Known rows, with every step that occurs:
pokeb, rofa, pibe, bebo: [ -5 -36 -66   3   2  -1  -5  -9  -7  25  31  11   4   9  11   8  -5  -5
  21 -28 -11   3  -3   8  20]
saniz, rofa, pokeb: [-35 -52   5  -6  -7   6  -9  10  10  17   6  -5   9  -5   1   9  -8   7
  17   2  -8   8 -21 -38  46]
bebo, pokeb, nagi, pibe, rofa: [ 20 -15   7   1   4   7 -36   6  12  26  -1  14  31  -4  -2   4 -14 -28
  11  23  -8  15  21   1  52]
saniz, rofa, pibe: [-33 -38   1   8  -7   4  -6 -14   9   8  44  13  14   4   4   3  -9  28
  14   0  10  -2 -32 -31  35]
pokeb, nagi: [  3   5   8   1  -3   5   7  -4   3   3   1  16  34  -4   6  -9   4 -10
 -11  41  -1   9  -1   3  -7]
nagi, pokeb, rofa: [ 12 -78   1   3   6   9   7  -5   8  11  11   5 -20  -7   5  -5   7 -12
  17 -32 -10  16 -12   9  19]
gilub, pokeb, sedi, pibe, nagi: [-20 -17 -33  10 -21 -14 -30   6 -23  26   7  23  18  28 -27  49   6 -10
 -14 -18 -16 -12  -6 -19  16]
nagi, pokeb: [ 17 -47  -2   2   4   7   5   5  10 -12  -4   0  -4 -14  -3   2   4   3
   7  -7   1  27  -8 -12  36]
rofa, pokeb, bebo: [ -5 -32 -76  -3   2   2   8   5   3  12  -5  -6  12   0  -4   0   1 -11
  11  -4 -23   9  12  -7  33]
bebo, pokeb, nagi, pibe: [ 27 -20   3   4   1  13 -40  11  23  10  -3  10  31  -5 -16 -20  -7 -19
  -3  26  -7  18  24   2  61]
saniz, rofa, pibe, sedi: [-37 -35 -22   0  24  -3   7 -11  -3  20  44 -12  15  28 -10  28   3  16
   9  -1   6 -13 -29 -33  29]
rezi, pokeb, rofa, pibe: [ 14 -68  -6   3   7   8   8 -21   2  34  25   5   2  14  -4  -8   9  14
  15 -26 -18  22 -12  -9  50]
gilub, pokeb, nagi, pibe: [  8 -19   3   3  -1   4 -37   2  13   2   7   7  27  -6 -15 -39   6 -17
  -5  21  -2  -1  35 -21  33]
bebo, pokeb: [ 26 -19  -4  -1   0   4  -8  13   7  14 -13  -9   6  -8 -25  21  -9  -1
   5  -1 -10  -5  -7  -1  46]
sedi, pibe, nagi, pokeb: [  5 -52  -1   8 -20   1 -16  14  -4   2   1  29   7 -13  -5  49   2   0
  -5  -3   2  20 -16 -10  52]
rezi, pokeb, gilub: [ 21 -29   7 -15   2   7   2   8  -1  12   3   2   2   9 -21   8  10  -1
  -4 -12 -19  47   7 -24  18]
rofa, pokeb: [ -4 -22   1  -9   2   3  -2   6   2  13 -22 -14  10  -4 -13   0  -2  -3
   7  -7 -20  23   5 -11  47]
gilub, pokeb: [  0 -17  -4  -2  -1  -7  -4   3  -5   5  -2 -13   1  -9 -25  -1   6   1
   3  -7  -4 -29   7 -30  10]
saniz, rofa: [-35 -34   5   3 -11   3  -7   4   9   5  31  10  -2  -1  15  11  -7  11
  12   9  15 -16 -29 -31  -1]
pibe, rofa, saniz: [ -8   8   3 -20  -4 -18  -2 -36  -6  -2  40  28  15   3  11  25 -11  -2
  11  10  -7  -7  -3   3 -11]
rezi, pokeb, rofa: [ 17 -69  -3  -3   4   7   9  -4   1  34  10   0 -14  10   6  -2  13  -5
  12 -20 -18  11  -5  -7  15]
pokeb, rezi: [ -5   0 -14   0   2 -27   0   4  12 -21   9   6  26  22 -12  -5   4  -7
   4   6 -25 -11  -1   2  -3]
saniz, rofa, pibe, bebo, pokeb, gilub: [ -4 -44 -42  -8  -8   4 -22  16   4  22  34  13  16   0 -26  41 -18   2
  19 -17 -13  20 -19 -28  53]
pibe, nagi: [  4   0   9   3 -16  -4  -4   8  -5   7   2  37   9  -5   8  50  -1  -8
 -11   2   2  -5   2  -5   0]
rofa, saniz: [ -3   5  -2 -18  -7 -14  -1 -32   2 -18  39  24  12   3  -1   6  -2   7
  -2  10  -6  -6  -2   3  -7]

Rows:
[ -2 -31 -33   8 -19  -5 -22   9 -17  34   3  29  19  38 -10  52   9  -3
 -16 -10 -20  24 -12 -19  33] | rezi, pokeb, sedi, pibe, nagi
[ -5 -68  -1 -10 -22 -12 -14 -29  -5   3  53  52   3  -3   1  40   1  -5
   4 -14 -14   4 -20  13  24] | sedi, pibe, nagi, pokeb, rofa, saniz
[ 14 -77   9   7  -8   6   3   2   5  16  12  34 -12 -11  12  35   6 -19
   9 -29  -9  12 -11   5  18] | pibe, nagi, pokeb, rofa
[ 13 -34 -42   1  10   1   2  -2   0  24  -2  -5   8  44  -9   0  15  -1
  -3 -18 -25  37  -5 -26  16] | rezi, pokeb, sedi
[ -9 -24 -11  -6   8 -23 -30   9  18   2  -4   0  34  23 -13  -8  -7 -24
  23  -8 -42  18  24  -7  59] | nagi, pibe, rofa, pokeb, rezi
[ -2 -51 -60   3  -8   3 -20  16   8  24  27   6  20  -6 -11  40 -20  13
  25  -1  -1  -9 -26 -30  72] | saniz, rofa, pibe, bebo, pokeb
[  8 -24 -69   0 -13  -3 -32  29 -10  25  -6  -9  12  -4 -24  40 -15  -5
  11   1 -10  -8  -9   1  61] | sedi, pibe, bebo, pokeb
[ 29 -29 -62  -1   0   3 -47  29  12  15  -2  -3   6  -5 -13  13 -15 -17
  16 -10  -9   4  24  -6  67] | nagi, pibe, bebo, pokeb
[-22   0  -3   1  -7  -8 -19  -2 -19  25   5  -1   6   8   2  24 -10  -5
  12   3  -2  -2 -11   7  17] | sedi, pibe, rofa
[-28  -4 -42   9  -5  -6 -25  -4 -15  17   7  -4   8  42 -19  -1   4  -3
  -7 -17 -16  17 -16   8  11] | pokeb, sedi, pibe
[  3  -1  10   1   4   4 -30  -4   8  16   9  20  26   2  17 -12  -8 -27
   8  23  -1  18  26   2  19] | pokeb, nagi, pibe, rofa
[ 18 -18 -18  -1   2 -23  -6  15  18  -8  -3  -1  31  14 -34  15  -4  -8
   8   5 -33 -15  -7   2  37] | bebo, pokeb, rezi
[-13 -42 -44  10  -2  -1 -21   0  -7   7   4  -4   5  31 -21  -1   7  -1
  -1 -23 -15  38 -22  -1  40] | nagi, pokeb, sedi, pibe
[ -5 -16 -18  -2   0 -33  -3   6   7 -17   8  -6  27  14 -33  -6   9  -4
   6  -1 -28 -37   6 -24   6] | gilub, pokeb, rezi
[ 26 -11   6   0  -4   8  -1   8   8  16 -11   9  39 -11 -17  10  -4 -11
  -7  39 -11   6  -7   3  35] | bebo, pokeb, nagi
[ 10 -44 -16   2   5 -21   6   8  21 -32   6   7  23   9 -14  -4   8  -4
   9   0 -24  13  -9  -8  28] | nagi, pokeb, rezi
[  7 -18 -49 -12 -12  -2 -34  28 -12  22   2  -1   9   2 -39  39 -12 -15
   5 -15 -22  23  -2   2  44] | sedi, pibe, bebo, pokeb, gilub
[  4 -42  11  -4 -19   3 -18  15  -8   0   8  33   5  -7 -24  47   2 -11
  -9 -17 -11  47  -6  -7  36] | sedi, pibe, nagi, pokeb, gilub
[-20  -4 -29  11 -20  -9 -26   4 -20  22   7  33  17  34  -9  49   2 -11
 -16 -14 -12   9 -11   3   9] | pokeb, sedi, pibe, nagi
[ 12 -63 -68   0   3   2   0  -4  -5  35  27   6   7  13  10  11   2   3
  22 -24 -17  18  -3 -13  43] | rezi, pokeb, rofa, pibe, bebo
[-17 -29 -34 -12  -5 -18 -19 -35 -11   4  42  24  19  27  -6  24  -5  -3
  11 -10 -21  25 -22   0  25] | nagi, pokeb, sedi, pibe, rofa, saniz
[-28   0 -34   6  -1 -10 -23  -8 -22  33   6   0  10  39  -4  20  -7 -13
   9 -16 -16  13 -14   7   7] | pokeb, sedi, pibe, rofa
[ 20 -46 -82   0   3   4  16   4   3  14   9   2   6   8   5   4  13   1
   6   7 -12   6   6 -25  20] | rezi, pokeb, bebo
[ -1 -28 -81   3  -1  -6   6   2  -4   4  13  -6   4  -3 -15  -1   9  -7
   8  -5  -9 -37  13 -24   0] | gilub, pokeb, bebo
[ -2 -18 -32  11 -20  -6 -32  13 -15  32  -3  27  22  27 -27  64  -4 -12
 -12 -14 -20   6 -17   2  42] | bebo, pokeb, sedi, pibe, nagi
